Each row was made from one walk, in order. Every step used is in the known rows, and no mark comes twice. Write each row's walk.
Known rows
D/H/B: [-2.374 -2.019  1.639  0.730  2.850  0.052 -3.339 -0.560  1.102 -0.159
  0.078 -1.685  0.385 -1.642 -0.198  1.355  1.390 -0.711  1.283  1.517
 -1.143]
D/H/J: [-2.383 -1.417  2.898  2.162  1.273  1.510 -1.630 -1.549 -0.043 -0.133
  2.280  0.457  2.048 -1.604  2.873  2.189  1.156 -0.620  0.106  3.439
 -0.353]
H/F/A: [-0.785  0.074 -0.209 -0.830 -2.098 -1.153  0.111 -1.122 -0.409 -0.132
  1.641  1.643 -0.235  0.593  0.455  0.648  1.141 -3.835  1.764 -0.783
 -0.784]
H/F/A/P: [ 0.225  1.366  0.804 -0.275 -3.681  0.962 -0.741 -0.007 -0.132  1.096
  1.789  2.686  0.250  0.988  1.132  0.497  1.310 -2.722  2.039 -1.749
  0.489]
F/H: [-2.239 -2.012  2.904 -1.497  1.063 -0.075 -3.163 -1.716 -0.147  1.016
  1.331 -1.126  1.132 -0.770 -0.596  0.835  1.190  0.303 -1.116  2.704
 -1.583]
M/P/A/B: [ 1.097 -0.199  0.917 -0.020 -1.614  0.883 -2.009  1.642  1.891  1.908
  1.209  1.533 -0.434  1.141  1.638  1.583  1.467  1.204  1.163  0.741
  0.338]
M/P: [ 0.835 -1.568  3.884 -1.358 -0.757  3.393 -2.140  0.755  0.727  0.611
  2.341  1.885  0.109  0.758  1.612  1.232  1.450 -0.630 -0.152  0.566
  1.316]
A/P: [-0.645 -1.212  3.658 -1.349 -0.351  3.330 -3.011  0.643  1.212  1.985
  2.221  1.365  0.622  0.661  0.833  0.768  1.839  0.953  0.845  0.988
  1.019]
H/F/M/P/A/B: [ 1.776  1.567 -1.870 -0.505 -3.759 -3.513 -0.902  1.504  2.197 -0.467
 -0.152  0.722  0.513  2.574  1.684  1.329  0.111 -2.180  1.476 -1.302
  1.152]
F/M/B/H: [-1.206 -1.294 -0.248 -2.539  0.720 -5.589 -2.693  0.352  0.765 -1.954
  1.140 -3.307  1.861  1.739 -0.945  0.724  2.630 -0.016 -2.601  0.737
 -0.547]
J/H/B/A: [-1.671 -0.520  1.314  0.263  1.156 -1.931 -1.909 -0.278  0.060 -1.086
 -0.251 -3.108 -0.845  0.549 -1.976 -0.698  1.646 -0.005  2.600 -0.112
 -0.725]
F/M: [-0.894 -0.628  1.247 -3.321 -0.339 -3.451 -2.590  0.816  1.348 -0.814
  1.096 -0.730  1.575  1.651  0.821  0.637  1.382 -0.110 -0.296  1.722
  0.114]
F/M/P/A/B/H: [ 2.190  0.962 -0.514  0.196 -2.863 -4.446 -1.093  2.194  0.940 -0.063
  0.585 -1.394  2.346  3.392  1.809  0.484  2.576  1.505 -2.339  1.173
  0.667]
B/A/P: [-0.304 -0.686  2.753 -0.389 -2.179  1.753 -1.842  1.261  0.121  1.896
  1.839  0.881 -0.119  2.377  0.646 -0.488  2.669  1.532  1.655 -0.215
  1.952]
A/B: [-1.783 -2.017  0.856 -1.294  1.646  0.875 -3.481  0.219  2.393  1.137
  1.442 -0.335 -0.307 -0.198 -0.613  1.479  2.224  0.246  1.770  1.771
 -0.633]
B/H/F: [-1.688 -3.494  1.372  0.440  0.745 -0.111  0.514 -2.466 -0.629 -0.541
  2.025 -1.545  1.756  1.073 -1.139 -0.084  1.749 -3.752  0.008  0.651
  0.084]
J/H/P: [-0.264  1.021  5.352 -0.828  1.833  2.550 -1.106 -1.593  1.258  0.087
  1.120 -0.697  0.818 -0.230 -0.378  1.018  1.227  0.385  0.788  0.679
 -0.011]
D/H/P/A: [ 0.068  0.761  3.614  1.036  0.509  0.601  0.099 -1.242  0.717  1.639
  0.455  0.254  1.295  0.069  1.935  1.382  1.034  1.622  0.706  1.429
 -0.130]
A/B/H/P: [-0.519 -0.446  1.882  0.748  1.891  2.948 -1.791  0.082  1.279  0.820
  1.442 -0.674  1.156  0.600 -0.875  0.656  3.445  0.997 -0.089 -0.164
  0.703]
M/B/H/F/A/P: [ 0.008  0.773 -0.724  0.460 -2.731 -1.250 -1.008 -0.434 -0.684 -0.107
  1.866  0.024  0.435  1.241 -0.648  0.718  2.505 -2.777 -0.113 -2.792
 -0.120]

Which walk is each row?
[ 0.287  2.511 -0.138 -1.175 -2.893 -5.582 -1.670 -0.212  1.484 -1.949
 -0.463 -2.980  0.188  2.541 -1.322  0.576  0.909 -2.040  1.559 -2.625
  0.848]
J/H/F/M/B/A/P
[-0.234  1.174 -1.721 -1.825 -3.540 -3.852 -2.347  1.314  1.223 -1.232
  0.183 -0.614 -0.255  3.154 -0.490  0.364  1.157 -2.071  2.018 -3.807
  2.018]
H/F/M/B/A/P
[ 0.412  1.671 -0.443 -1.951 -0.505 -4.855 -0.790  0.777  0.576 -1.061
  0.345 -1.808  1.615  2.631  0.126  0.402  1.925  2.070 -1.702 -1.345
  0.389]
F/M/B/H/P/A
[-1.168 -0.160 -2.690 -2.545 -2.002 -6.249 -1.482  0.206  0.869 -2.414
 -0.082 -1.781 -0.728  2.626 -1.152  0.361  0.809 -3.241  1.827 -2.924
  0.753]
H/F/M/B/A
[-2.062 -0.474 -1.286 -0.713  0.302 -3.712 -2.738  0.506 -0.224 -2.878
  2.073 -1.594  2.415  0.863  0.901  1.161  1.783 -0.161 -2.088  0.570
  0.276]
F/M/B/H/J
[-1.915 -1.211 -1.222  2.707  0.271 -0.741 -0.676 -0.252 -0.440  0.601
  2.285 -0.441  1.899  0.527  1.665  0.636  2.291  1.405  0.291  2.583
 -0.507]
P/A/B/H/J
[ 0.060  1.373 -0.314 -2.721 -2.809 -3.922 -3.756  2.829  1.420 -0.393
  0.688 -0.756 -0.280  3.027  0.192  0.440  2.200  1.613  0.524 -2.020
  1.700]
F/M/B/A/P
[ 2.240  2.935 -0.274  0.223 -3.230 -5.080 -0.236 -0.086  2.385 -1.004
 -0.887 -1.596  1.214  2.026  0.909  1.554 -0.256 -2.253  1.144 -0.110
 -0.074]
J/H/F/M/P/A/B
[-0.979 -0.916 -1.866 -0.242 -0.336 -4.629 -1.211 -0.499  1.396 -1.638
  0.371 -2.905  2.421  2.100 -1.155  0.474  2.191 -3.158 -0.233  0.288
 -0.014]
A/B/H/F/M
[-2.011 -3.220  1.119 -1.308  2.192 -1.197 -2.327 -0.972  0.406 -0.380
  2.218 -2.466  0.499  0.441 -1.681  0.938  2.701 -0.248 -1.317  0.884
 -0.843]
M/B/H
[-0.857 -0.089  1.736  2.330 -0.561  0.709 -3.078  1.088  0.226  0.819
 -0.058 -1.004  0.200  0.498  0.226  0.139  2.401  1.105  1.987 -0.693
  0.930]
D/H/B/A/P
[-1.648 -2.655  0.928  0.176  1.815 -0.163 -2.316 -0.360  1.060  0.653
  1.791 -2.187  1.386  0.580 -1.262  0.642  3.493  0.222 -0.644  2.414
 -0.785]
A/B/H
[-1.509 -1.484  3.003 -0.323  1.140 -0.648  0.100 -3.467  1.047 -0.750
  1.089 -1.949  0.817 -0.206 -1.195  1.044  0.141 -4.086  1.704  1.343
 -1.045]
J/H/F
[-0.311 -0.153  0.924 -0.451  1.081 -0.403 -0.407 -0.585  0.071  0.377
  1.284 -0.825  0.472  1.160 -0.675  0.554  2.047  1.788 -0.473 -1.274
 -0.014]
M/B/H/P/A
[-1.230 -2.048 -1.532  1.573 -0.075 -2.665  0.715 -1.640  0.409  0.700
  0.959 -1.952  1.291  1.497 -0.903  0.243  1.805 -1.928  1.332  0.768
 -0.889]
P/A/B/H/F
[-2.560 -1.770  0.019  2.409  1.629  1.703 -2.083 -0.292  0.034 -0.164
  2.716 -0.446  1.941 -0.221  0.854  0.990  2.922  0.215 -0.052  2.293
  0.069]
A/B/H/J
[-0.981 -1.480 -0.051 -0.896 -0.727 -4.420  0.205 -1.286 -0.249 -2.096
  1.019 -2.374  3.177  2.410 -0.391 -0.224  1.548 -3.652 -1.205  0.429
  0.411]
B/H/F/M
[ 1.423 -0.524  1.103 -0.014 -2.846 -2.169  0.131  0.077 -0.447 -2.216
  1.299 -0.654  2.862  2.986  1.104  0.304  1.345 -3.889 -2.137 -0.954
  1.939]
B/H/F/M/P
[ 0.203  2.354  2.344  0.368  1.097  0.191 -0.936 -0.843  2.482  1.397
 -0.074 -1.094  0.134  0.128 -0.321  1.255  1.289  2.093  2.152  0.767
 -0.931]
J/H/P/A/B
[-1.158 -0.618  0.659  0.124 -1.002  1.976 -3.364  2.464  0.127  0.836
  0.643  0.510 -1.141  1.486 -0.444 -0.964  2.174  1.390  3.194 -2.290
  1.755]
H/B/A/P
[-0.792  1.537  0.845 -0.083  0.381  0.625 -2.554 -0.501  1.111  2.399
 -0.249 -0.083  0.286 -0.325 -0.287  1.079  1.189  2.897  0.580  0.417
 -1.120]
F/H/P/A/B
[ 1.339  0.071 -0.698  0.697 -2.316 -2.250 -1.232  0.782  1.203 -1.673
  0.577 -1.216  2.233  2.505  0.507  1.035  1.984 -3.537 -1.209 -1.060
  1.520]
A/B/H/F/M/P
[-1.107 -1.951 -0.163  0.725  0.545 -2.519 -0.821 -0.344  0.696  1.450
  1.279 -2.072  1.393  1.453 -0.435  0.168  2.978  1.588 -0.243  2.609
 -1.240]
P/A/B/H
[ 0.006 -0.243  2.659  0.391  0.187  0.773  0.932 -0.649 -0.790  1.210
  1.598 -0.062  1.769  1.943  0.595 -0.425  2.225  2.044 -0.778  0.324
  0.517]
B/H/P/A
[-1.245 -1.242 -0.250 -0.807  0.351 -1.472 -2.042  0.291  2.134  2.072
  0.941 -0.272 -0.404  0.556  0.245  1.004  1.616  1.514  2.128  2.103
 -1.218]
P/A/B
